Each row was made from one small tree. Brackets hold a mark, then the marks that hang from it, in alphabetical order. Every link used is in the known rows. Write each row's tree.
Known rows:
(detab (retuz muraz) (simunez dugap)): [ 11  46   8  18  -2 -34   2 -35 -40  13  13 -12  -2 -28 -29   3   9   5
  18 -13   0  10  24   8  -5   6  -3 -20 -17  -3  26]
(detab (simunez (sitin keli sanam))): [ 23  11  -4  -5 -12   4   5  -1   8   9  26 -15   9   9  -8  -8 -15   1
  -3  -7  -4  18 -25 -35  17  34  11   4   7 -29   2]
(detab retuz (simunez (sitin fikudos sanam))): [ 40  45  -7  -2  -5 -21   1   0  -7   7  20  -8  14 -11 -34 -12   7  12
  -3 -11 -12  16  -3  -3   5  18  17  -1 -16 -18  11]
(vabam sanam): [  8 -29 -27 -20 -16  28  18   9   2 -10   5  -8  -5  16  16  -4 -16  29
   5   3 -30 -10  33  -2  -8   1   7   1  10 -16 -19]
(retuz (detab (simunez dugap)) (muraz fikudos)): [-20 -19  53   1  15  -2  17 -25 -48 -34  22 -18   4 -20   2   5  43 -20
  18 -29  17  -6  15  26 -13  15 -17 -33 -11   8  24]
(retuz detab): [-14 -46  18 -15  -1  20  18  -9 -26 -57  -9  -6   3  -3  29   2  19   4
  10  -4 -16 -24  20   9   7   6  -7 -35   7   6  -7]
(dugap (simunez detab sitin)): [-13   0 -25  12  -4  -7  13  28  -9  14   6   5 -33  17   0  -4 -23  11
   1 -24   9  -2 -18 -12  -8 -11   7  -1   3 -21  -1]
(simunez (detab (retuz (muraz fikudos)))): [-16 -18  24   8   8  -3   1  -8 -30  12   1   9 -26  -9 -11   0  17  21
  -1  -7  -9   6  33   9 -22 -16 -26 -11 -13  22  -2]
(detab retuz simunez): [ 42  23   1   1 -19 -19   7 -26 -28  -6  28 -13   3 -10 -18 -11   8  25
  16  -5 -24   3  14  -7  10  10   5 -12 -15 -10  16]
(simunez dugap): [-35  -9 -11   5 -14   3   0   2  -7  -5 -28  -8 -10   2  19  10 -12   3
   3  28   3 -11   7  -7   1 -20   2  -8  -4  10 -11]
(simunez detab dugap (sitin fikudos keli)): [-38  16 -17  19  18  -8  -9  18  15  48 -45  20  -2 -10  -2  26 -30 -21
 -29  20  26   2  -9  -5 -29  -9   6  -7   7  26 -36]
(retuz detab (muraz fikudos)): [-26 -46  52 -10  20   4  17 -11 -39 -48   9 -11   1  -9  17   1  48 -10
  18 -25  -1  -3  31  33 -20   9 -20 -34  -9  13  15]
(keli dokofed): [-43  -8  -1   2 -39  14   8   5  -8  -8  -2 -10 -17   6   2   0 -12  13
  -9  50 -12  -4   7 -20 -18  -9   0 -12   1   6  -9]
(pive (sitin fikudos sanam simunez)): [ 32   2 -13 -14  -6  23 -16   7  45 -19  -1  11  19  24   4 -12  12 -14
  10   9  -9  -6 -12  16  19  -4   4  49  11   1   0]
(pive (sitin fikudos sanam (simunez dugap))): [ 18  12 -16  -8  -5  19 -19   8  42 -12 -11   9  18  16   2  -5   8 -23
   8  13   2  -7 -14  19  21 -10   5  51  10   5  -1]
(pive (sitin sanam)): [ 14   4  -7  -9 -21  26  -4  -3  11 -28  -1  -5   2  26  -1  -6  14 -13
  18  11 -25  15   6  -8  41  14  -4  40   8   1  -4]
(detab (retuz (muraz fikudos)) simunez): [ 32  23  26   5  -5 -29   5 -28 -36  -2  42 -16   3 -15 -26 -13  28  16
  22 -21 -13  18  22   9 -10  12  -3 -10 -27  -6  30]
(pive (sitin fikudos sanam)): [ 21  18 -12 -14 -14  30 -11  -3  28 -21  -6   7  14  21  -8  -3  20 -16
  10  22 -20   4   6   8  15  11   5  41  11   7  -7]
(simunez detab dugap (sitin fikudos sanam)): [-50  17 -14  12  16   8 -10  35  10  38 -41  16 -13  -7 -18  17 -18 -16
 -38  16  33   2 -19  -3 -17 -21  -5   5  -4  14 -29]
(muraz fikudos (retuz (detab simunez))): [ 20 -30  50 -20   7  -6  14 -12 -29 -58  47 -22   0  11   0 -15  39   3
 -12  -5 -15  14  -7  -7  37  -3  11 -10 -22  -3  36]
(retuz (detab (simunez sitin)) muraz): [-10 -12  33   7  22  -8  24 -26 -44 -31   6 -11   7 -18  -3   3  17 -16
  14 -35   5  -7  17  18  -6  24 -12 -49   8  -5  16]
(sitin fikudos (simunez (detab retuz) dugap)): [ -2  -9 -12   2  17  -5 -18  11  28  22 -23  26   5 -12   8   1  -6  12
 -15  11  22 -37  -7  31 -35 -48  -2   6  -2  20  -7]
(sitin keli simunez): [ 23 -46  -7 -19   5   5 -10   3  47   5  12   5  13  13  45  -6 -19  12
   4  -1  -4  -6 -14 -10   3   4   2   9  21 -15   5]
(sitin fikudos (keli dokofed) sanam simunez): [  3  -2  -3 -38   7  34 -31  25  82  28  20  23  19   1   8   1   3   1
 -31  26  13   0 -31  -3 -32  19   2  30  26 -22  18]
(pive (sitin keli sanam simunez)): [ 34  -7 -10 -16  -8  22 -16  -1  44 -12  11   4  13  25  16  -8   3 -18
  16  -4 -14  15 -11  -8  42  21  -3  52  21 -10   7]
(detab retuz): [ 12  -1  -4  -7 -11 -15   2  -3 -18 -15  -5  -5  -2  -6   4  -7  10  30
  11   6 -32   4  34   6   3  -6   2 -13 -16   3   4]
(pive sitin): [ 16  -3 -11   5 -26  10   5 -14   1 -32 -11  -6   5  27   9  -5   1 -11
  28  17 -30   3  17  -1  31   0   4  25   6  15 -14]
(sitin fikudos): [  3 -13 -11 -16  -4  14  -2   1  22 -10 -14   8  14   8  11   1   7  14
  -2  35 -14 -22  12  13 -36 -11  14  -7   8   8 -14]

Write each row's tree:
[-21  10   7  10  23 -10   0  21 -19  30 -15  10 -23 -10 -28   0  -1   7
 -21 -23   2  30  10  -2  -4  -1 -20  -8 -10   0  -7]
(simunez (detab (retuz muraz)) (sitin sanam))
[ -9 -19  39  -1  17   5  21 -38 -45 -35  12  -9   3 -19   0   6  27 -10
  19 -31   1 -15  25  19  -8  23 -18 -45  11  -2  21]
(retuz (detab simunez) muraz)
[ 24 -12 -10 -10 -14  21  -8   7  29 -25   5  -2   7  28  11 -16   3 -10
  17  -3 -13   4 -11   1  44  -3  -4  48   8  -6   3]
(pive (sitin sanam simunez))
[ 17   7  -5   0 -15   2  10   2  -2  -1  22 -18   3  11 -12 -13 -14   7
  -4  -6  -2   9 -24 -30  20  18  10   3  -2 -27   0]
(detab (simunez (sitin sanam)))
[  5  22 -13  15 -14 -16   6  -8  -3  15   6 -16   7   0  -3   4 -28 -10
   2   4  10   9 -21 -28  13  17  17  -6   1 -11  -7]
(detab (simunez dugap (sitin keli)))
[-44   8   7  22  10 -12  -4 -13 -37  29 -29  12 -31 -25 -15  19  -1   5
  -5   3  12  -2  29  10 -20 -27 -26 -18 -10  29  -5]
(simunez (detab (retuz muraz)) dugap)
[ 13  -9 -18  12 -18   0  -4  -5  16 -22 -16  -4   7  21  20  -8  -9 -17
  26  10  -6 -10  -5   7  35 -20   4  34   3  14  -9]
(pive (sitin (simunez dugap)))
[ 24  50 -11  16  -9 -40   1 -12 -20  20   7 -14   9 -20 -18   2 -12   0
   6  -9  -2  20  -1 -13  14  18  19 -13 -17  -7   7]
(detab retuz (simunez dugap (sitin keli)))
[-45   5  16  21   8 -13  -6  -8 -37  26 -19   8 -30 -23 -13  15  10   5
  -3   2  15   4  27  13 -22 -30 -26 -12 -20  32  -4]
(simunez (detab (retuz (muraz fikudos))) dugap)
[ -7 -29  58  -4  13   2  20 -25 -45 -42  32 -17   6 -14   2  -3  47 -13
  21 -32   5  -5  17  23 -13  20 -17 -32  -9   3  25]
(retuz (detab simunez) (muraz fikudos))
[-16 -14  -5 -18  21  31 -28  29  50  26  -9  26  -2  -2   1   2   3   4
 -30   7  34 -25 -32  15 -22 -32 -14  30   9  -3   1]
(sitin fikudos sanam (simunez detab dugap))
[-48  10  -9   9  15   8 -10  27   7  47 -30  11 -20  -6  -6  22 -26 -19
 -31   2  27  23 -19 -27   3   7 -12   6   5   5 -24]
(simunez detab dugap (sitin keli sanam))
[  2  28 -16  14 -13 -14   7  -2  -3  11  -4 -13  12  -1 -11   2 -21  -7
  -1  13  13  -7 -23 -12  -5  -2  23  -6  -5  -4 -11]
(detab (simunez dugap (sitin fikudos)))
[  4 -46  14   2  12  -8  -4   8   3   5   9   8 -11   2  14 -16   1  24
   1 -17   5 -12   0  15 -11 -35 -20   6 -11   7   5]
(sitin (simunez (detab (retuz (muraz fikudos)))))
[-12  -8  16  -4   0  10  18  -4 -29 -36   0 -13   7 -12   5   3  10 -14
   0 -16   7 -14  -9  -2  24  17   0 -27   1  -7   1]
(retuz (detab (simunez dugap (sitin sanam))))
[-14  19 -14 -14   1  10  -9  33  41  23  -9   5  13   5  -5   6 -12 -11
 -29  24   0  24 -14 -16 -21  27  18   4  11 -13 -12]
(simunez (sitin fikudos (keli dokofed) sanam))
[ 34  -5 -19  -1 -10   7  -8  -3  34 -24 -12   8  22  24  14 -11   2 -12
  21  17 -13 -19  -2  23  10 -16  13  35  10  15 -11]
(pive (sitin fikudos simunez))
[ 20 -14  25 -15  10  -1  17 -28 -29 -50  19 -11  -5   3  -4  -5  10   6
 -16  -1 -21  -1   2 -13  43   1   9 -31   7 -11  31]
(muraz (retuz (detab simunez)))
[-55   0 -14  31   4 -12   5  23 -19  29 -46   4 -23  -2  -2  14 -35  -9
 -21  11  24   1  -9 -14  -2 -31  -5 -10  -8  22 -37]
(simunez detab dugap sitin)
[ 18  49 -12  21 -13 -42   6  -8 -31  12   3 -16   5 -18 -22  -4 -13   6
   8  -7  -1  12   1  -7  16   2  17 -15 -25  -5   5]
(detab retuz (simunez dugap sitin))
[  6  21  -3 -11 -27  31 -10  -7  23  -9   8   0   4  18  -5   5   8 -24
   8  25 -21  28   4 -20  28  36  -3  37  18   0   1]
(pive (sitin (keli dokofed) sanam))
[-13 -23 -13   1  15   7 -16  11  36  19 -22  24   2  -2  16   2 -13   7
 -17  17  27 -43 -19  23 -34 -49  -3   9   7  18 -13]
(sitin fikudos (simunez detab dugap))
[-22 -42  -6   9   3   3  -5  11  11  10 -15   9 -15   3  25  -3 -25  13
  -7   2  22 -29 -17   1   0 -46 -16   7   2   9 -10]
(sitin (simunez detab dugap))
[-20 -12  -1  -3  14  15  -3  24  13  33  -8  12 -14   7  -4   6 -20  -1
 -28  -7   4  27 -13 -29   3  19 -13   7  13  -5 -21]
(simunez detab (sitin keli sanam))
[ 21 -35   2 -11  14  -1 -13  -3  29  23  10  19  -1  -1  26  -2 -14  18
  -3 -12  -1  -5  -3  -5  -3  -1 -14   9  15  -1   4]
(sitin keli (simunez (detab retuz)))
[ 38  34  -8  11 -14 -34  12  -9 -27   1  17 -16   7  -8 -20 -14  -7  17
   9 -11 -18  14   5 -10  16  12  17 -14 -20 -13   5]
(detab retuz (simunez sitin))
[-10 -11  12   4  -2   2  22 -12 -35 -39  -4 -15   9 -11  10   5   4 -13
   6 -13   5 -19  -3   1  18  10   4 -35   0   2  -4]
(retuz (detab (simunez dugap sitin)))
[-12  14  -5  18  27 -25   1  12 -12  32 -30  19  -6 -13 -24   5  -6   5
 -17  -4   1   6  20  19 -38 -15  -2 -21  -7  21 -20]
(simunez (detab (retuz muraz)) (sitin fikudos))
[ 10  32 -16  10  -8 -13   2  -8   9  18   1 -10  17  -3  -6   7 -21 -13
  -3  13  12   1 -21 -18  -5  15  25  -5   4  -8  -8]
(detab (simunez dugap (sitin fikudos keli)))
[ -5   6 -23   7   0  -7   8  25   3  23  10   9 -27  15   6   2 -25   6
   1 -28   9   6 -18 -18  -8   5   9   1  12 -23   2]
(dugap (simunez detab (sitin keli)))
[ 14   1  -3 -45  11  42 -24   8  60  17   9  18  20   4   4  12  20   0
 -17  21 -10  12  -2  -7 -26  42   5  19  26 -18   6]
(sitin fikudos keli sanam)
[ 13 -13 -18 -16  18   1 -25   6  67  24 -13  21  29  -1  35  11 -13  -5
  -7  20  16 -22 -16  15 -32  -7  15  12  21   1   0]
(sitin fikudos keli (simunez dugap))
[ -3  16 -25  13  -1 -20  10  27 -17  14   7   6 -32   7  -7  -5 -15  15
   4 -32   3   3  -6  -3  -6 -10   8  -3  -5 -18   5]
(dugap (simunez (detab retuz) sitin))
[ 12  37  21  14  -5 -36   1 -27 -41  10  27 -17  -1 -25 -27  -1  22   5
  19 -15   3  18  19  11  -9   3  -2 -11 -31   1  30]
(detab (retuz (muraz fikudos)) (simunez dugap))
